What can hang from each mark
togusam: betav divam
tigilob: bupop togusam
divam: bupop tofa togusam
tofa: betav divam sefan sofor
bodu: zinenip
betav: tofa togusam
sefan: mulagad tofa
zinenip: tofa
sofor: bodu
mulagad: sefan sofor
bupop: divam tigilob

Each row was made from one small tree. The marks that hang from a mark follow it in brackets, in alphabetical order. Every link used is in the known rows. Write each row's tree.
Known rows
togusam[betav[tofa[divam[bupop]]]]: [-3.162 -1.726  3.852 -1.291  2.073 -1.595 -0.913 -1.035  0.659 -0.246
 -0.091 -3.506 -2.864  0.674  2.734 -1.702  0.724  2.735  0.602 -2.205
  0.382  2.028  3.727 -0.513  4.911  0.808 -0.453]
mulagad[sefan sofor[bodu[zinenip[tofa]]]]: [ 1.961 -0.040 -1.866  2.454  0.261  1.217 -0.262  0.764  2.644 -1.647
 -1.432 -0.862  0.633 -0.135  2.504 -0.638  3.231 -0.735 -3.029  0.010
 -0.575 -3.976  1.857  4.068 -0.842 -0.689  0.422]
divam[bupop[tigilob] tofa togusam[betav]]: [-2.495 -1.929  5.937 -0.941  3.050 -0.545  0.969 -3.337  2.731  0.992
 -2.384 -4.433 -0.181 -2.083  1.390 -1.563 -1.119  0.699  1.696 -2.048
  1.977  4.762  5.485  0.751  3.037  0.913 -1.776]
sefan[mulagad[sofor]]: [ 1.112  0.558 -0.254  0.931 -0.204  0.336  0.033  0.770  2.254 -0.012
  1.094 -3.366 -0.972 -2.794  3.485 -2.785  2.321  1.390 -0.185  0.677
 -1.175  0.189  2.532  0.613  0.398  1.986 -0.149]
tofa[divam sefan sofor]: [-2.420 -0.573  1.196 -1.163 -2.401 -1.486 -0.349 -1.340 -1.786 -1.679
  1.864  0.586 -0.907  1.688  2.153 -1.606 -1.339  0.387 -0.139  2.113
 -1.121 -0.791  1.495 -1.563  1.363  1.690 -0.488]
bupop[divam tigilob[togusam]]: [ 1.459 -2.119  7.773  1.273  1.112  1.410  2.983 -2.439  2.857  2.013
 -1.480 -3.815  0.809 -2.361  0.420 -1.608  1.398 -0.274  0.435  0.046
  0.557  2.196  0.699  0.446  1.838  2.388 -0.992]
divam[bupop[tigilob] togusam[betav[tofa[sefan]]]]: [-2.468 -0.947  5.021 -1.709  2.703 -0.973  2.238 -1.952  0.128  0.365
 -3.542 -2.066 -0.236 -2.308  1.469 -2.125 -1.765 -0.056  2.739 -1.348
 -0.579  3.808  4.197  1.163  4.001  1.514 -0.071]
tigilob[bupop[divam] togusam[betav[tofa[sefan sofor[bodu]]]]]: [-0.088  0.529  4.930 -0.829  2.680 -1.039  3.241  0.257  0.719 -0.608
 -4.281 -1.124 -0.611  1.275  0.805 -1.269  0.536 -0.715  1.362 -2.098
 -2.042  0.446  1.739  0.267  1.813  2.003  0.603]
sofor[bodu[zinenip[tofa[divam sefan]]]]: [ 0.301 -0.199 -0.574  1.519  0.430  0.579 -0.327 -2.493  1.550  0.090
  1.832 -0.130 -0.916  2.335  0.504  1.351  1.112 -0.227 -3.670  0.925
  0.267 -3.262 -0.054  2.696 -0.038 -2.808 -1.053]
bodu[zinenip[tofa[sefan]]]: [ 0.858  0.260  0.838  1.458 -0.092  1.557  0.239 -3.101  2.121 -0.233
  1.041 -0.981 -1.167  0.501  0.419  0.972  0.551  1.388 -2.496  1.724
  0.034 -1.876  0.202  2.330  0.794 -2.106 -1.279]
bodu[zinenip[tofa[divam]]]: [ 0.209 -0.977  1.180  1.449  0.095  1.357 -1.243 -3.368  2.338  0.610
  1.758 -1.894 -1.313  1.214  0.737  1.344  1.781  2.206 -2.867  1.091
  1.030 -1.208  0.500  2.218  2.198 -2.577 -1.500]
tigilob[bupop togusam[betav[tofa[sefan sofor]] divam]]: [-0.762  0.778  5.476 -2.075  2.087 -1.131  3.163  0.876  0.622 -1.631
 -4.463 -1.211 -1.733  0.549  0.733 -1.283  0.537  1.107  2.452 -2.668
 -1.906  0.983  1.742 -0.804  2.449  1.944  0.360]
bodu[zinenip[tofa[betav divam[togusam] sefan[mulagad] sofor]]]: [-0.190  1.437 -3.253  0.604 -0.897 -0.247 -0.664 -1.485 -0.927 -1.344
  1.463  0.267  0.714  0.500  1.192  1.867 -0.167  0.350 -1.584  1.922
 -0.572 -1.643  0.573  2.781  1.885 -0.858 -1.086]
betav[tofa[divam sefan[mulagad] sofor[bodu[zinenip]]] togusam]: [-3.080  1.572 -3.010 -0.823  0.122 -2.630 -0.978  1.602 -3.179 -2.888
 -0.935 -0.290 -2.539  2.873  2.681 -0.157  0.685  0.579 -0.734  0.262
 -4.126 -1.009  1.631  1.442  1.164  0.245 -0.653]
sefan[tofa]: [-0.635 -2.526  1.571  0.467 -0.535 -0.272  0.599 -1.514  2.062  0.732
  2.879 -3.311 -1.391 -1.812  2.828 -0.598  1.325  1.889 -0.825  1.431
  0.292 -0.576  1.914  0.718  0.789  1.790 -1.659]
sefan[mulagad tofa[divam sofor]]: [-0.927 -0.692 -2.772 -0.919 -2.011 -1.798 -1.092  1.090 -0.260 -0.444
  2.975 -1.828 -0.470 -2.139  3.719 -0.932  1.005  1.775  1.268  2.693
 -2.076 -1.358  2.729  0.818  0.629  2.485 -1.530]
tofa[sefan sofor]: [-1.510  0.284  1.802 -0.635 -1.549 -0.558  1.529 -1.263 -0.433 -1.466
  0.794  0.007 -1.160  0.357  1.554 -1.772 -1.718 -0.701 -0.079  1.757
 -1.995 -1.253  1.121 -1.528  0.321  1.995 -0.321]
mulagad[sefan[tofa[betav divam[bupop togusam]]] sofor[bodu]]: [-0.034 -2.229 -3.535  1.029 -0.444 -1.453 -0.557  2.193 -0.613 -2.035
  0.243 -0.830  2.706 -1.541  4.666 -0.470  2.263 -1.029 -1.342  0.175
  0.396 -2.222  3.230  4.089  0.213  2.730  0.723]
divam[bupop togusam]: [-1.011 -2.132  4.798 -0.588  2.261  0.615  2.218 -2.824  1.566  1.929
 -0.440 -2.524 -0.319 -2.137  1.526 -1.133 -1.017  0.194  0.203 -0.438
  0.154  2.965  2.997  0.346  2.900  1.013  0.155]
mulagad[sofor[bodu]]: [ 0.002 -0.761  1.492  1.875  0.412  0.377  0.504 -0.386  2.529 -0.383
  0.203 -2.017 -1.152  0.313  2.827 -2.058  2.375 -1.336 -2.776 -0.685
  0.051 -1.570  1.474  1.004 -0.515  0.654  0.199]
zinenip[tofa[divam[togusam] sefan[mulagad] sofor[bodu]]]: [ 0.623  1.688 -2.963 -0.351 -0.391 -1.300 -0.189 -1.063 -1.346 -1.184
  0.910  2.132  0.002  0.526  1.431 -0.130 -1.175 -0.473 -1.116  1.493
 -0.908 -1.729  1.547  1.732  0.625 -0.931 -0.610]
bodu[zinenip[tofa[betav[togusam] divam]]]: [ 0.128 -0.736 -0.456  1.536  0.405  0.921 -1.445 -1.989  0.581 -0.349
  2.565 -2.241 -0.771  1.878  1.567  2.528  1.825  1.595 -3.358  0.588
  1.523 -0.851 -0.104  2.651  2.791 -1.269 -1.489]
sefan[mulagad tofa[sofor]]: [-0.162  0.085 -2.277 -0.482 -1.345 -1.026  0.424  1.155  0.876 -0.257
  2.093 -2.257 -0.714 -3.178  3.267 -1.098  0.711  0.837  1.301  2.404
 -2.783 -1.765  2.420  0.879 -0.152  2.694 -1.386]
bupop[divam tigilob]: [ 0.639 -2.132  7.025  0.795  0.321  1.552  2.075 -2.976  3.138  1.989
 -0.430 -3.807  0.456 -2.255  0.465 -1.052  1.214 -0.124 -0.441  0.653
  0.428  1.640  1.029  0.038  1.158  2.111 -0.817]
sefan[mulagad tofa[betav divam[bupop togusam] sofor]]: [-1.540 -0.797 -3.880 -1.200 -1.067 -2.441 -0.422  1.247 -2.180 -0.564
  2.641 -1.438  1.673 -2.963  3.790  0.484 -0.333  0.129  1.626  1.920
 -1.424 -0.002  2.744  1.725  1.943  3.537 -0.546]
tofa[betav[togusam[divam]] sefan[mulagad] sofor[bodu]]: [-0.203  2.661 -3.611 -1.163 -0.485 -1.389  1.694  3.707 -3.126 -3.641
  1.450  0.459  0.089  0.512  2.510  1.041 -0.818 -2.679 -0.803  0.365
 -2.954 -2.709 -0.168  0.407 -0.956  3.345 -0.261]
sofor[bodu[zinenip[tofa[divam]]]]: [ 0.263 -0.797  0.071  1.822  1.042  0.898 -0.607 -2.683  2.495  0.892
  1.831 -1.178 -1.190  2.185  0.456  1.594  1.883 -0.139 -3.993  0.224
  0.545 -2.979  0.007  2.679  0.541 -3.009 -1.131]

Which tree is each row?
[-3.277 -1.951  1.764 -0.866 -0.253 -1.625  0.272 -1.921 -2.354  0.037
  0.493 -1.119  2.156 -0.268  1.501  0.333 -1.528 -2.152  0.583  0.181
  0.329  1.803  1.443 -0.113  3.934  2.870  0.531] | tofa[betav divam[bupop[tigilob] togusam] sofor]
[-2.577 -1.695  1.581  1.243  1.501 -1.331  0.102 -4.074  2.096  0.830
  2.194 -5.198 -0.610 -0.706  1.791  0.468  0.701  2.077 -2.621 -1.790
  3.145  3.426  2.985 -0.261  2.763  1.221 -2.020] | divam[tofa[betav] togusam]
[-1.850 -2.933  3.948 -0.868  1.004 -0.333  0.045 -2.844  0.375  1.568
  1.201 -2.187 -0.349 -0.536  2.131 -0.996 -0.261  1.595 -0.137  0.044
  1.136  2.929  3.023  0.019  3.754  0.730 -0.191] | tofa[divam[bupop togusam]]
[-0.366 -1.062  2.221 -0.156 -0.063 -0.084 -0.752 -2.699  0.115 -0.255
  0.599  0.099 -0.864  0.927  0.933  0.093 -0.778  0.120 -1.204  0.658
  0.282 -0.720  1.129  0.154  2.351 -0.766  0.293] | zinenip[tofa[divam[bupop] sofor]]
[-1.484 -0.028  4.375 -1.191  1.461 -0.648  2.338 -0.966  0.646 -0.677
 -2.378 -1.707 -0.931 -0.859  1.989 -1.427 -0.564  0.191  0.328 -1.104
 -0.977  1.935  3.541  0.103  2.891  2.093 -1.014] | bupop[divam[togusam[betav[tofa[sefan sofor]]]]]
[ 0.049 -0.599 -0.296  1.537  0.545  0.441 -0.075 -2.607  0.514  0.151
  1.261 -0.105  0.898  1.501 -0.071  2.133  0.330 -1.803 -2.900  0.923
  0.493 -2.758 -0.760  3.210  0.207 -1.859 -0.167] | sofor[bodu[zinenip[tofa[betav divam[bupop[tigilob]] sefan]]]]
[ 0.523 -0.271 -0.765  2.400  1.399  1.008  0.144 -2.408  2.436  0.695
  2.185 -1.684 -0.606  1.611  0.267  2.323  1.712 -1.120 -4.452 -0.194
  0.708 -3.292 -0.840  2.721  0.402 -2.188 -0.857] | sofor[bodu[zinenip[tofa[betav]]]]
[ 0.399 -1.235  6.578 -0.081  1.851  0.188  2.483 -2.007  3.581  0.707
 -1.814 -3.708 -1.273 -0.170 -0.040 -0.275  2.039  2.479 -0.047 -2.122
  0.688  2.007  1.106 -0.987  0.920  0.985 -0.440] | tigilob[bupop togusam[divam[tofa]]]
[ 0.524  1.224 -2.846  0.949 -1.407 -0.913  0.355  0.913 -0.996 -1.906
  3.113 -1.851  0.765 -1.950  3.435 -1.214  0.488  0.433 -0.794  1.393
 -0.311 -0.379  0.891  0.463  0.356  3.629  0.344] | tofa[betav sefan[mulagad[sofor]]]
[-0.030 -0.926 -0.232  1.852  0.008  0.830 -1.473 -3.133  1.363  0.213
  2.873 -2.170 -0.394  1.340  0.895  2.402  1.775  1.656 -3.452  0.801
  1.767 -1.329 -0.282  2.265  2.709 -1.671 -1.169] | bodu[zinenip[tofa[betav divam]]]
[ 1.118  1.123 -1.855  1.574  0.274  0.698 -0.019  1.035  2.652 -0.058
  0.644 -2.579 -0.659 -1.495  2.876 -1.475  2.845 -0.090 -1.295  0.592
 -1.880 -1.904  1.822  2.320 -0.810  0.340 -0.306] | sefan[mulagad[sofor[bodu[zinenip]]]]
[ 0.266 -2.497 -1.463  0.755 -0.669 -0.559  0.152  0.225  0.818 -0.366
  3.091 -3.428  0.979 -2.573  3.306  0.168  1.801  1.962 -0.904  1.094
  0.550 -1.468  2.014  1.488  1.497  3.329 -0.641] | mulagad[sefan[tofa[betav]]]
[ 0.613  0.278  0.771  1.060  0.724  0.347  0.551 -2.305  1.648 -0.010
  0.613 -0.062 -1.470  1.123  0.409  0.295  0.020 -1.499 -2.799  0.001
 -0.282 -2.788  0.175  0.669  0.471 -1.314 -0.303] | zinenip[tofa[sofor[bodu]]]
[ 0.213 -1.868  7.845  0.839  2.023  0.382  1.722 -2.435  3.784  0.950
 -2.093 -5.202  0.067 -1.578  0.980 -1.748  1.355  0.897  0.783 -1.575
  2.055  3.257  2.943  0.332  2.075  2.017 -2.476] | bupop[divam[tofa] tigilob[togusam[betav]]]
[ 2.240  2.009 -3.042  1.279  0.754  0.739  0.036  2.600  1.252 -1.871
  0.206 -1.736 -0.379 -0.985  2.887  0.591  3.010 -0.456 -2.182 -0.420
 -1.146 -2.223  0.772  3.368 -0.694  0.347 -0.448] | sefan[mulagad[sofor[bodu[zinenip[tofa[betav[togusam[divam]]]]]]]]
[ 0.404 -0.760 -3.467  0.602 -0.757 -1.180 -0.074  0.764  0.580  0.300
  4.709 -3.955  0.256 -3.664  3.607  0.303  1.685  1.926 -0.101  1.808
 -0.316 -0.765  1.484  1.467  0.829  3.411 -1.298] | sefan[mulagad tofa[betav]]
[-2.114 -0.530  5.204 -1.807  2.202 -0.724  1.024  0.227  2.203 -1.370
 -1.557 -3.554 -3.729 -0.393  1.899 -0.893  1.658  2.874  0.154 -3.536
 -0.062  1.060  2.959 -0.896  3.534  0.851 -1.179] | togusam[betav[tofa] divam]
[ 0.704 -1.884  6.853 -0.270  1.996  0.976  3.007 -0.764  2.220  0.535
 -1.138 -2.680 -1.124 -1.514  0.889 -1.096  0.687  0.904  0.558 -1.533
  0.180  1.379  0.903 -0.468  2.157  1.279 -0.180] | tigilob[togusam[divam[bupop]]]
[-1.084 -1.681  5.957 -1.505  2.855  0.511  2.348 -1.792  1.598  1.507
 -2.178 -2.811  0.362 -2.806  1.710 -2.045 -1.474 -0.701  2.625 -1.045
  0.566  3.628  4.150  1.122  3.832  1.752 -0.561] | divam[bupop[tigilob] togusam[betav]]
[-1.424 -1.247 -0.693 -0.302 -1.049 -1.531 -0.973 -0.114 -3.394 -1.974
  4.687 -1.655 -0.237  1.927  3.631  0.345 -0.057  1.614 -1.778  1.084
  1.603  1.097  0.605 -0.268  2.784  3.172 -0.829] | tofa[betav[togusam] divam sefan]
[-4.479 -0.329  0.908 -0.958 -0.512 -3.164 -0.039 -2.272 -2.106 -1.379
 -0.998 -0.418 -1.972  1.247  1.751 -1.408 -0.641  1.566 -0.333 -0.101
 -1.823  1.348  2.456 -0.850  3.213  0.765 -0.057] | betav[tofa[divam[togusam] sefan sofor]]
[ 0.046 -2.567 -0.797  0.184 -1.040 -0.701 -0.500  1.460  0.348 -1.741
 -0.824 -1.426  1.588 -2.755  4.893 -2.110  2.074  1.270  0.383  1.015
 -0.032 -0.425  4.583  3.157  0.972  2.776  0.273] | mulagad[sefan[tofa[divam[bupop togusam]]] sofor]
[-2.736 -0.362  2.154  0.215 -0.971 -1.360  0.030 -3.047  1.390 -1.434
  0.883 -2.378 -1.863  0.846  1.293 -1.249 -0.837  1.155 -1.328  0.421
 -0.045  0.227  2.455 -1.716 -0.180  0.939 -1.640] | divam[tofa[sefan sofor]]
[-4.221 -1.118  1.043  0.126  0.395 -2.696 -0.952 -2.027 -0.341 -0.381
 -0.154 -1.653 -2.737  2.511  1.276 -0.571  1.255  0.488 -2.034 -1.332
 -1.666 -0.711  1.295 -0.832  2.480 -0.259  0.208] | betav[tofa[divam sofor[bodu]]]
[-2.405  0.100 -0.833 -0.367 -1.836 -1.073 -0.412 -1.006 -1.325 -1.771
  1.249  1.512 -0.485  3.295  1.317 -0.005 -0.725 -1.506 -1.573  2.042
 -1.948 -3.357  0.575  0.612 -0.152 -0.425 -0.788] | tofa[divam sefan sofor[bodu[zinenip]]]
[-4.402 -0.097 -0.128 -0.652  0.025 -3.324  0.126 -1.949 -2.053 -1.322
 -1.017  0.269 -1.816  2.107  1.405 -0.901 -0.436  0.119 -1.232 -0.597
 -2.031 -0.034  1.988 -0.207  2.203  0.007  0.031] | betav[tofa[divam[togusam] sefan sofor[bodu]]]
[-1.568 -1.692  0.448 -0.905 -0.451 -1.316 -0.519 -0.065 -3.833 -1.884
  3.547 -1.124  0.420  1.409  3.328  0.464 -1.146  0.728 -0.828  1.004
  1.026  1.524  0.867  0.073  2.796  3.232  0.212] | tofa[betav[togusam] divam[bupop] sefan]
[-2.605 -1.598  2.981  0.238  1.016 -1.374  1.342 -4.257  0.148  0.157
 -0.378 -3.042  1.737 -1.998  0.644  0.036 -2.038 -0.118  0.050 -0.323
  1.968  3.996  2.890  0.661  1.603  1.941 -0.669] | divam[bupop[tigilob] tofa[betav sefan] togusam]
